Every row comes from one small tree of marks. The marks that hang from a mark follow it in brackets, in the order of their numbers. Every link used is in the known rows. Which tree was each row made from?
(in the rows, 128 means zero)
Known rows:
Z969(Z288(Z16 Z464 Z709) Z949): [127 108 138 157 104 152 130 119 153 125  92 134 162 153  70 106 139 152
 199 143  90 123 132 146 138]
Z949(Z16 Z464(Z288)): [118 109 153 135 113 157 165 126 188 164 131  64 150 127  59 131 111 139
 103 156  87  83 162 159  94]
Z579(Z464(Z288(Z709))): [133 122 148 148 142 171 144 114 177 144 138  92 156 121  66 135 103 117
 136 154 110  97 119 157  96]
Z288(Z16 Z464 Z709 Z969(Z579 Z949)): [156 112 126 154 115 145 107 100 169 129 109 122 145 149  74 113 160 158
 192 135  74 125  89 179 117]
Z288(Z464 Z709(Z949(Z16 Z969(Z579)))): [114 111 139 120 115 153 114  99 186 141 110 114 114 148  57 152 140 158
 164 118  70 106 125 172 110]
Z464(Z288(Z969)): [125 124 152 138 111 173 150 133 196 156 136  80 151 110  68 139 102 126
 144 158 102  98 136 167  83]
Z16(Z579(Z464(Z288))): [109 140 149 154 155 164 147 123 190 150 152  63 138 142  70 140 101 139
 145 156 108  99 122 172  92]
Z16(Z949): [ 76 105 134 143 121 183 157 133 184 150 142  90 141 149  60 127  77 123
 168 131 101 120 120 147 128]
Z288(Z969): [114 110 140 134 122 173 158 137 199 153 142  98 149 124  69 141  97 129
 166 135 105  99 122 170  94]
Z579(Z464(Z288(Z969(Z949)))): [130 142 146 156 126 172 133 130 190 143 123  90 142 135  70 108 121 137
 155 158  86  97 124 153  73]
Z949(Z464): [103 105 121 140 133 154 182 136 191 159 143  95 153 134  55 121  92 132
 135 142 104  96 124 158 118]
Z16(Z579(Z464) Z949): [ 86 124 126 161 160 173 136 127 184 143 152  87 130 170  68 121  82 143
 172 128  97 119 103 158 111]
Z709(Z579(Z464(Z288(Z16 Z969)))): [154 131 132 161 145 181 116 123 189 135 153  64 137 131 100 127 131 149
 161 150 100  85 112 173  83]
Z288(Z709(Z579 Z949(Z16 Z464)) Z969): [165 112  77 133 126 152 105 120 180 132 117 118 116 145  67 122 132 181
 147 139  71  96 124 163  75]
Z969(Z288(Z709) Z579(Z464) Z949(Z16)): [144 118 164 149 116 162 116 121 173 116 111 114 134 171  71 131 152 153
 210 157  84  90 127 158  89]
Z709(Z579(Z464(Z288)) Z949(Z16)): [114 139 122 144 134 184 122 120 183 132 137  62 105 160  76 137 126 150
 149 150  86  81 134 156  87]
Z16(Z579(Z464)): [100 125 135 149 165 164 154 127 192 145 158  83 138 157  72 142  98 138
 166 135 110 100 107 177 104]
Z288(Z16 Z464 Z709(Z579) Z969): [155 105 113 152 136 161 113 110 174 128 139 115 144 133  86 128 133 162
 173 127  94 113  93 179 123]
Z579(Z464(Z288)): [107 128 154 151 143 177 161 126 189 152 148  69 150 128  68 131  95 114
 137 151 110  87 126 156  99]
Z949(Z16(Z579) Z969(Z288(Z709))): [127 107 182 121 110 161 118 129 190 146 117 111 135 139  71 172 127 178
 181 140  93  98 167 171  84]
Z969(Z949): [ 90 114 143 137 109 170 161 135 188 149 127  95 139 155  54 132 110 137
 173 144  96 111 124 156 120]
Z969(Z288(Z709) Z579 Z949(Z16)): [136 110 168 136  88 159 123 124 173 126 104 111 131 164  64 144 153 158
 210 163  82 101 137 162  98]
Z579(Z464(Z288(Z709 Z969))): [158 127 142 148 142 169 128 116 183 143 131 101 158 105  73 127 108 127
 142 152 102  96 117 163  69]
Z709(Z579): [ 98 114 133 139 129 180 161 135 193 142 164  81 125 149  69 151 103 142
 175 145 113  99 104 169 124]

Write each row's tree:
[161 120 102 138 105 166  98 111 168 142  99  99 151 121  79 132 128 143
 154 149  88 116 138 159  75] => Z464(Z288(Z16 Z709(Z949) Z969))
[142 122 124 148 106 135 139 127 169 129 105 129 139 154  51 106 136 160
 197 178  84 107 113 152 103] => Z969(Z288(Z709) Z579 Z949(Z464))
[ 98 116 155 135 111 163 137 127 190 150 126  80 125 177  62 154 132 170
 167 140  83 111 143 174 103] => Z969(Z949(Z16(Z579)))
[102 117 176 130 151 172 131 125 207 157 147  77 127 153  77 163 117 162
 149 114  91  86 143 180  86] => Z949(Z16(Z579(Z464)) Z969)
[131  99  93 126 120 150 136 116 172 146 105 112 137 147  54 125 115 152
 128 133  79 101 144 153  98] => Z288(Z709(Z949(Z16 Z464)))
[133 110  90 130 132 137 121 112 175 146 110 109 128 161  55 136 119 174
 135 137  78 112 138 168  89] => Z288(Z709(Z949(Z16(Z579) Z464)))
[ 90 140 160 151 146 176 118 125 195 157 145  72 123 143  68 128  92 158
 146 136  84 111 130 155  89] => Z16(Z579(Z464(Z288)) Z949(Z969))
[120 109 155 132  98 172 133 133 197 147 116  96 137 149  65 137 132 153
 167 134  77  98 147 164  86] => Z288(Z969(Z949(Z16)))
[106 114 154 143 155 168 143 123 195 147 152  71 136 164  76 153 112 147
 154 127 100  89 132 179  96] => Z949(Z16(Z579(Z464)))
[177 112 144 139 110 161 107 104 182 143 130  80 154 116  86 148 143 141
 168 160  94 106 115 185  79] => Z464(Z288(Z16 Z709 Z969(Z579)))
[140 133 161 148 144 166 120 122 199 148 139  64 136 137  82 145 124 155
 138 146  86  86 144 182  56] => Z949(Z16(Z579(Z464(Z288(Z969)))))
[174 107 128 151 151 164 109 104 182 130 142 102 154 137  96 132 139 134
 187 134  98  97  88 187  84] => Z288(Z16 Z709 Z969(Z579(Z464)))
[ 81 126 146 147 156 176 124 129 197 154 148  91 123 158  70 131  87 156
 166 117  88 114 117 158 101] => Z16(Z579(Z464) Z949(Z969))
[104 122 130 170 146 171 117 133 167 128 130  91 145 174  92 110 101 152
 207 137  99 116 129 150 110] => Z969(Z288(Z16(Z579(Z464) Z949)))
[156 114 117 148 135 137 125 108 168 157 126  78 158 130  72 130 125 165
 121 158  96 117 134 174  98] => Z949(Z464(Z288(Z16(Z579) Z709)))
[169 127 105 136 108 158  92 103 174 134 107  90 136 130  82 137 146 145
 174 162  84 114 116 176  72] => Z464(Z288(Z16 Z709(Z949) Z969(Z579)))
[ 91 115 105 152 141 151 149 131 183 156 141  89 132 159  55 110  81 159
 148 139  88 125 115 157 117] => Z16(Z579 Z949(Z464))
[109 112 154 143 106 161 138 124 189 144 113 108 137 149  60 118 132 154
 157 123  70 104 136 164 111] => Z288(Z464 Z969(Z949(Z16)))
[110 123 143 151 106 158 130 138 173 136 110  94 142 176  80 131 139 170
 214 156  96 117 145 162 111] => Z969(Z288(Z16(Z579)) Z949)
[123  91 130 146 131 157 144 105 166 142 129 111 168 134  71 131 117 131
 155 121 104 118 115 169 146] => Z288(Z16 Z464 Z709)
[135 120 139 139 120 174 137 120 179 141 148  81 132 125  67 152 115 148
 151 165 111 105 111 164 109] => Z464(Z288(Z709(Z579)))
[134 120 128 142 121 141 126 129 195 153 115  99 129 162  62 119 136 190
 146 142  65 105 140 173  74] => Z288(Z969(Z949(Z16(Z579) Z464)))
[ 94 112 138 163 114 162 133 122 165 126 125 100 144 164  78 105 117 137
 216 140  89 120 115 154 147] => Z969(Z288(Z16(Z949) Z464) Z579)
[105 109 163 132 100 166 142 122 192 143 131  77 122 171  62 150 144 148
 182 144  81  99 127 174 108] => Z969(Z579 Z949(Z16))
[122 103 131 149 129 161 146 120 185 145 133 103 162 128  82 121 116 134
 161 118  96 108 120 174 123] => Z288(Z16 Z464 Z969)
[124 134 113 156 129 149 125 129 187 158 128  83 136 133  60 101  91 165
 131 159  75 122 128 159  78] => Z16(Z579 Z949(Z464(Z288(Z969))))
[ 78 110 144 149 133 162 120 116 184 156 133  92 135 157  74 126 106 167
 164 104  81 133 126 166 138] => Z288(Z16(Z579 Z949(Z969)) Z464)
[133 119  66 138 137 150 134 121 170 134 129 117 116 152  56 117 109 165
 155 151  92 108 102 153 112] => Z288(Z709(Z579 Z949(Z464)))
